Known rows, with every step that occurs:
lisib-tepop-bukif: [ 25 -30  10 -17 -23   1 -23   8  14  17 -25  14  25  14  17  13 -23  22
  -1  72  -5  24   5  14  18 -10  30 -10 -20   6 -19  18 -10  19  23 -18
 -13  -5  13  -7 -22  -5]
gumot-vipaner-pigo-robis-pupid: [ 12  -4  -9   1  17  -3  17   0 -28 -26  10 -20   9   1  -8 -37   1 -16
 -33 -34 -12 -26   3   4  34  10   9  15 -53  19 -25   2   2  22   7  32
  -5  13   4 -29   7 -23]
mefed-gumot-vipaner-pigo-robis: [ 12 -15  12 -14 -10  24  10 -19  -5 -18   1  -1   8 -10  -6 -19   0  -8
 -25 -24  -8  -9  13  -3  14  -9  10  13 -32  -5 -15 -12   3  37   6  34
 -10   0   2 -14   1  -9]
mefed-pigo: [-32  -1  12 -15 -29  -9 -25   4  -8  34 -10   0  13   8 -16 -14   8   6
  16 -18  13  17  20 -24  -7 -37 -10 -19  13  -5 -13  18  -2  25   4  11
  -1 -12   1   8   8   2]
tepop-bukif: [ 13 -16  -2  -1 -19 -11 -35   6  13  38 -39  18  18   2   7  17 -10  10
   2  52  -8  30   5  25   8  -7  22   5 -15  -2 -23  -2  -7  27  28 -13
   1   4   4  14 -31   0]
sakar-pupid: [-19  30   0  -6 -15 -20 -36  15  -1  20 -10  13  -4  -7   7   1  -4  30
   2  -4   5  32  -2 -10  14  -4 -14  -1   9  -8  27 -15  18 -27 -22  16
  24 -13  -4  32   3  22]
peludu-pigo: [-35 -23  14 -34   6 -21 -16   9  -2  15  -1   3 -14  18  -4   3   8  21
 -20   5  26  26 -12   1   1 -28   0 -24  13   8  -5   8  -9 -15 -14  11
 -22  -9  -3  13 -14   0]
pupid-peludu-pigo-robis-vipaner: [ -1 -46   2 -26  22   4  17 -23 -15  -1   5 -18   7 -10 -22   4  19  10
 -23  -9  13  -3  -5  -9  -8   3   3  -2 -35  19 -12   5  -5  10   0  19
  -9  -3  -1 -38   2 -16]
dasez-tepop-lisib: [  2   7  19  12 -24   3   1  -7  17  21 -14   4   2   3   5  26 -31 -14
   9  23 -16   5  -8  17  25 -11  24  -1 -39  26   2  -3 -22  18 -12 -13
 -30 -22   9  21 -44 -11]
dasez-vipaner-pigo-pupid-sakar: [ 14  24 -33  31  -3  -8  -5  -3   1 -43  19  14 -11  14  30  11  -3 -13
   0 -11  -6  -5  -2  14 -16  27 -13 -15  27 -19  -4 -15   3   0   2 -16
   6  31  10 -23  47  25]
sakar-pupid-peludu-robis-vipaner-pigo: [ 14   9 -29 -11   7  20  -1  25 -14 -24   9   5  12  -4   4   4  21  17
 -25   7   9 -25  -6   7   7   3  -4  -1 -18  31  14  13   5 -14  -7  39
   0  22  -8  -5  20   5]
peludu-robis-vipaner-dasez-tepop-bukif: [ 36 -30  -8  17  -3  16   1 -24  12  11 -17   4  23  13   9  31  -8  -8
   2  63   2  13   8  42   3   1  29   8 -52  16 -15   7 -28   1  31  -7
 -21  11  -2  -3 -47 -16]
pupid-peludu: [ -8   7   9  -8   0  15  -8  -8  17  20  -8  12  -4 -14 -17  22  -7  10
  11  17 -20 -16 -15 -12 -14  -2  -7   7  29 -13  15   8   6  11  21 -27
  31  -6   6  23   1  -6]
vipaner-dasez: [-12   5  -3  11  -3   9 -13  10  -4  26   6   8  12   7   9  -7  -2   5
  10   6 -29 -18 -11  -5  -9 -12  15 -11 -13   9  13  -4  -3  25  13   6
   6   8   5  32 -26  -5]
vipaner-pigo: [  4  23  -7 -12 -16  16 -23  22  -6  -4  -6  10  10   8  16   1   6  10
 -17   6 -12 -24  -8   3  14 -13   0  -9  -7   5   1   5   3  27  -5  25
  -5  15  11  17   7   8]
sakar-pupid-peludu-pigo-mefed: [ -7  23  22 -24  36   3  -4   8  18   0  -9 -16 -22 -13  25  -8   8  17
   0  -8   3 -18 -14 -12 -43  -7 -11 -15  31 -15   0 -16   3 -22 -24 -16
  -4 -15 -13  17 -11  23]
pupid-sakar-pigo: [-15  18 -10  -9 -26 -20 -41  25  15   1  -8  23  -1  -1   5  23  12   0
   8   4  -8  28  18  -2  -8   9 -46 -13  34 -31   4   9  22   6 -30   7
  12  14  15  28   8  21]
mefed-gumot: [-25 -14  19   4 -56 -27  -5  -2  -4  48 -22   0  -3  12 -24  -6 -20   6
  28   6  31  42   3 -17  31 -16  12  17  16  -7  -6   1  -1  21  18 -10
  -4  -9  -4  10   4 -11]
robis-pupid-sakar-pigo-mefed-gumot-vipaner: [ -2 -16   3 -10 -26 -15   4  28 -12  -3  -5  -9  11   5 -27 -33   7 -21
  12 -26  -9  13  24  10  33  16  23  16  19   1  -4 -15  -1  -6  -4 -21
   3 -10   2   3  16  11]
dasez-vipaner-pigo-mefed-sakar-pupid-peludu: [  7  49 -13  15   8   6 -20   7  17 -30 -11   7   3 -24  13   7  16  11
  18   5 -13  -8   9 -31 -29  14 -11   6  28 -11  18   1   5 -32  10 -19
  27  16  -9  27  25  26]
sakar-pupid-peludu-robis-vipaner: [  2 -26 -12 -15   9  11  22  -9 -17  17   9  -2   1 -10 -31   7  10  10
 -10  12  23   8  -5   3   3   9  -5   4 -15  23  19  14   0 -32   0  16
  14  -5  -9 -24   9 -15]
bukif-tepop-lisib: [ -2  -8  13  -8 -28 -27  -5  20 -13  41  -8   8  -3  10  20  -6 -22  13
  16  26  -9 -10  -9   4  34 -23  24  12 -34  28  -3  -1 -14  27 -19   0
 -36 -36   2  21 -29 -14]
pigo-mefed-sakar-pupid-peludu: [ -1  45  -2  13   6  -4 -22  11  22  -2 -16  13  -3 -23   6   8   7  11
  23   5  -7   4   3 -35 -21   7 -15  12  43 -18  20   0  15 -30   3 -26
  34   1 -11  31  18  24]
mefed-gumot-vipaner-dasez-tepop: [  6 -15  17  13 -20  28  22 -37  -4  -3  11 -10  12  21 -12  13 -13 -23
  15  13 -15  -8   6  18  23  -1  28   6 -30   4  15  -5 -31  -6  15 -15
 -17 -11  12  13 -24 -15]
mefed-pigo-tepop: [-19  -9  30   6   5   6   3  -1  -3  -2   2 -20   9  14   2  -2  -7  16
  21 -32  18 -16   4 -16 -11 -24 -14 -27  -5 -34 -12  10   5  28  -5  16
 -30 -24   3 -11  -9  -3]
robis-pupid-peludu: [ -2   9  -7   5  15  -3   3   4   1   2  -1  -5  -1  -7 -18   3  -5   1
   4   3 -16 -26 -17  -9   3  12  -3  16  11   6   3  13   4   5  25 -22
  27   8   2   7   7 -17]
pigo-mefed: [  2  23  36 -15   3  22   4 -12   4  36 -18 -17 -15  -9  15 -18 -10  -4
   9  -7 -16 -20 -10 -11 -21  -9  -9  -9   9 -32  -5 -20   3  24 -12 -19
   4 -22  10   2 -12   8]
pupid-sakar: [-10   9  -4  14 -18  -5 -18   3   6  22   0  27  -6  18 -11  16 -19 -12
  16  -6 -14   8 -11   5   7  12 -26 -13  24 -32   3   3   4   4   4 -32
  19   5  11   1  26  12]
gumot-vipaner: [-11 -29  15 -35 -21  16  -3   6 -18  20   1   8   9   6 -38 -16   6  -7
 -13  -9 -34   8   9  17  36   0  29   0   1   7  14 -12  -7   1   3  -9
  16 -28  19  11  -1   1]
mefed-gumot-vipaner-pigo-robis-pupid-peludu: [ 12  -2 -12   7  15   4  17   1  -1 -29   3  -9   7 -14 -19 -10   2  -8
  -4 -14 -13 -32  -2  -9  11  15   9  30  -4  12  -7   6   3  11  30  -8
  15  13  -6  -6  14 -18]
peludu-robis-pupid: [ -8  -9  -3   3   6 -11  29  -4 -28  20   9 -11 -12  15 -25 -28 -14 -14
 -19  -7  24   8  -7  11  36  -1  -5   8 -29  18  -8  23  -3 -13   6  21
  -3   1  -6 -26  -3 -37]

Rows:
[ 19  28  16 -22   7  38   2  18  -3  -6  -7 -14   3  -7  21 -28   9  -8
 -11 -15 -32 -47  -2   5 -11   0   9  -8   1  -9  -4 -23  -1  19 -18  -5
  -4  -9  10   8   1  21]
gumot-vipaner-pigo-mefed
[ 13 -20   9  10  20  32  29 -51   0 -22  17 -19   9   9  -1  30  -1 -12
   1  13  -3 -28  -7   8 -12   3  10  -3 -47  11   8   5 -29  -8   9  -3
 -25   2   7  -7 -27 -21]
pupid-peludu-pigo-robis-vipaner-dasez-tepop
[ -6 -24  22 -22 -34   4   8   9 -14  22 -10 -10   7   3 -31 -31   1 -12
  10 -17 -11  12  16   6  31  -1  38  14  14   1   1 -21  -8   3   6 -22
   4 -28   2   5   4   5]
pigo-mefed-gumot-vipaner
[ -3 -38   4 -17  -2   4  11 -27 -25  14   1 -23  21  -9 -28 -12  16   2
  -8 -21  14   1  13 -20  -2  -5  -1  -4 -45  11 -20   8  -1  32   3  27
  -4  -7   5 -45   9 -16]
mefed-pigo-robis-vipaner
[ -2  -5 -13  12 -13   1  -8  34  -2  -4   9   6  22   4   1 -23  12 -12
  21 -15 -31 -13  15   5  -2   8  26   2   9   8  10 -14  -2   9   5  -9
   2  11  -2  34 -10  13]
pupid-sakar-pigo-mefed-gumot-vipaner-dasez
[ -4   4 -20  26   1 -14  11   7 -10   6  15  15 -12  24 -20  -5 -22 -26
   3 -17   7   6  -8  18  21  20 -26  -1   3 -10  -6  20   1 -22   7 -16
  10  17  -1 -25  30 -10]
peludu-robis-pupid-sakar
[  9  16  -1  -5  12  30  18   0   9  -7   7  18 -14 -15  -8  -9   6  -5
  -6   6  16   5  10   0 -12  -6 -12  11  23   1  22  14   3 -56  -3  12
  13  -3 -24   6   8   0]
gumot-vipaner-pigo-mefed-sakar-pupid-peludu-robis
[ -5  -1 -17  22  15 -25   2   3  -5 -15  13   6 -10  19 -10  -5 -14 -20
  -5 -34   1   1  -7   7  11  18 -23  -3  -6 -13 -21  11   2  -5   3 -12
   0  19  -1 -27  27  -4]
peludu-pigo-robis-pupid-sakar
[-10 -17   3  -3  27 -24  17 -11 -22 -10   6 -24  -7   7  -9 -29  -3  -8
 -28 -30  14   0  -6  -4  19  -3  -2   4 -43  14 -30   8  -2   9   1  27
 -18   4  -4 -31  -5 -28]
peludu-pigo-robis-pupid
[ -4  -2   9  16  18  -2   8  12   6 -34  11  -7  -6  11  10  12  -8   3
   8 -22  17  -7   3   8  -5   9 -39 -17  -1 -41  -4  14  18   0 -27  25
 -27   0   4 -12  -7  -3]
peludu-robis-pupid-sakar-pigo-tepop
[ 46 -23 -18  28  13  14   8 -30  18 -10  -9   2  18   4  22  37  -4  -7
   2  66   5   6   4  40 -14   6  30  14 -34  17 -13  -1 -22  -3  34 -13
 -14  18  -7 -10 -38 -12]
pigo-pupid-peludu-robis-vipaner-dasez-tepop-bukif
[  0  26 -11  13 -17 -37 -16  -1   1 -24   1   1 -12  -4  41  -4  23  -2
  -4   8  25  47  24 -23 -16  -3 -15   1  47 -14  -6 -14  24   6 -27  24
  -3  14  12  -8  18  24]
mefed-sakar-pigo-pupid
[  2   6 -14  30   7 -16   5  -4  -6  -6   8   8  -5  15 -13  -7 -20 -24
   2 -32  -9  -4  -7   4  16  24 -25   3 -11 -20 -18   7   6   8  10 -16
  12  18   4 -29  30  -6]
pigo-robis-pupid-sakar
[ -7   5 -21  20   8 -30  -8   4   8 -22  20  16 -23  22  22  13  -3  -3
  -2 -12  15  19 -11  13 -14  10 -16 -16  48 -18  -6 -12   9 -17 -11 -20
  -1  15   1 -20  35  26]
peludu-pigo-pupid-sakar
[-13   3   5  14  21 -22 -12  43  25 -18  -5   2   1  -8  26  18 -14  23
   7  -6   3  -9 -19   8  -1 -11  21 -14 -14  25   2  -4  -2   0 -27   6
 -41 -17 -16  28 -42   8]
sakar-pupid-peludu-pigo-tepop-lisib
[-10  53   2  15 -13 -23 -34  18   1  10 -22   8   1  -7  18 -20   7   9
  17  -8  10  37  16 -36   3  -3 -16   3  22 -19  12 -10  17 -39 -23   0
  15  -4 -10  23  20  37]
pigo-mefed-sakar-pupid
[ -3 -35  -5 -22  25  -4  10 -16 -13  -9   6 -16   8 -14 -15   3  21  17
 -22 -12  16   3  -2 -10  -8   7   0  -1 -32  21  -3  -1   3  -6  -8  25
  -3  -2  -5 -31   4  -7]
sakar-pupid-peludu-pigo-robis-vipaner
[ 13  -5  -4  -2  15  32  41 -39   5 -17  21   5 -29 -10   0   7  -1  -4
 -17  19  25   1  -1  13 -28  -3  -9   1  15   1  11   9  -6 -26  15  15
   3   7 -13 -21   3 -21]
dasez-vipaner-pigo-pupid-peludu-robis
[ -9 -18  11 -23 -14  -8   2  23  -3  -3  -4  -7   3  -3 -22 -25  11   2
   7 -18   0  14  14   5  18   3  34  14  29  10   8 -21  -4 -28  -2 -21
   5 -23 -11  17   6  16]
sakar-pupid-peludu-pigo-mefed-gumot-vipaner
[ 18  13 -36  28   4  -7   7   3  -2 -33  25  15 -12  17  21   9   0 -11
  -8  -9  12  -2  -8  18  -8  21 -19  -7  28  -7  -1  -7  12  -9  -7  -2
   3  28   1 -37  46  20]
peludu-robis-vipaner-pigo-pupid-sakar
[  6  38   8  -4   9  -4 -11  18  12  -1 -11 -14  -9 -11  25 -12   5 -12
  11 -17 -13 -13   7  -7 -27  15 -36  -9  20 -36 -12  -9  17  12 -33 -11
   2   4   8   8   2  23]
robis-pupid-sakar-pigo-mefed
[  0 -26 -16   5  30  10   9   0 -11  -8  20  -8  20  -7   2  -4  17   7
  -6  -5 -15 -33 -11  -9 -24   1  20  -7 -36  30   4   0  -7  17  12  18
  -5  18  -7   0 -20 -14]
pupid-peludu-pigo-robis-vipaner-dasez
[  6  14  -5   9  12   2   5 -19  15  -9   9   2 -17 -17  15  18   1  10
   3  12  -5 -10 -13 -11 -29   4  -2   8  47 -11  10 -13  12   8  14 -19
  27   1   3   1  11   4]
pigo-pupid-peludu
[-10  28  -5  -2   5  -1 -24   8  19   5  -6  16  -6 -23  -2  21  -1  26
  11   8 -13  -1 -10 -15 -13   5 -16   8  34 -11  30  -3  17 -22   5 -14
  42  -5  -7  38   6  14]
sakar-pupid-peludu
[ -1  17  -8  -2  -9 -27 -11  -7   3 -20   8  -4 -19  -9  43   3  16  11
 -11   7  18  31  10  -5 -21  -3 -15  -2  39 -12  -2 -25  26  16 -30  29
   1   5  13  -4   4  17]
sakar-pigo-pupid
[  0  32  28 -25  -1  10 -14   4  14  18 -21 -15 -10 -19  27 -11   7  -1
   6  -4 -12  -6   8 -13 -33  -5 -28 -11  18 -35  -5 -17  15  23 -37   3
   0 -12  13  20 -17  18]
sakar-pigo-mefed
[  4  -4   7  25 -26  -2   6   9  13   8  -5   3  16   4   3  12 -24 -21
  18  15 -22  -1   1  21  29  -7  49   7 -43  45   6  -9 -28  14   0 -16
 -34 -12  -2  31 -47 -10]
mefed-gumot-vipaner-dasez-tepop-lisib
[  0   3  -3   8  22  -1  10 -12   3  -9   2 -11   3 -17 -16  -6  -1  -4
   3 -18  -8 -26  -2 -20 -12   2 -11  17  -1   1 -13  16   5  17  27  -6
  21   8  -5  -8   7 -21]
mefed-pigo-robis-pupid-peludu
[-30   4  -5 -16  20 -29 -27  24  15 -16  -2  13 -10   1   3  13  22  28
  -5   6  26  27  -5 -18 -15 -17  -6 -12  40  10  10  12   1 -52  -9   0
  -4   4 -19  30   4  18]
mefed-sakar-pupid-peludu-pigo
[ 12 -10  -3  -9  14  32  36 -20   4 -12  25  12 -27  -8  -5   1   1  -4
 -21  14  19  -1  -1  17 -12  -7  -2   8  25   6  17   7   0 -28   6  17
   9  -2 -14 -15   4 -15]
gumot-vipaner-pigo-pupid-peludu-robis
[ 12 -16  11  12   0  37  34 -50 -10   3  16 -15   6  19  -8  23 -11 -19
   4  22   0 -15  -5  17   8   0   8  -4 -51  11  16   9 -31 -13   8   2
 -20  -4  10 -10 -26 -27]
peludu-robis-vipaner-dasez-tepop
[  4 -34 -12 -11   7  10  33 -18 -21   7  16 -12   1  -6 -25   0  18   2
  -8   5  33   4   2  -1 -11   0   0   0  -5  27   3  16  -2 -14   6  17
   4  -1  -6 -45  15 -18]
mefed-pigo-pupid-peludu-robis-vipaner
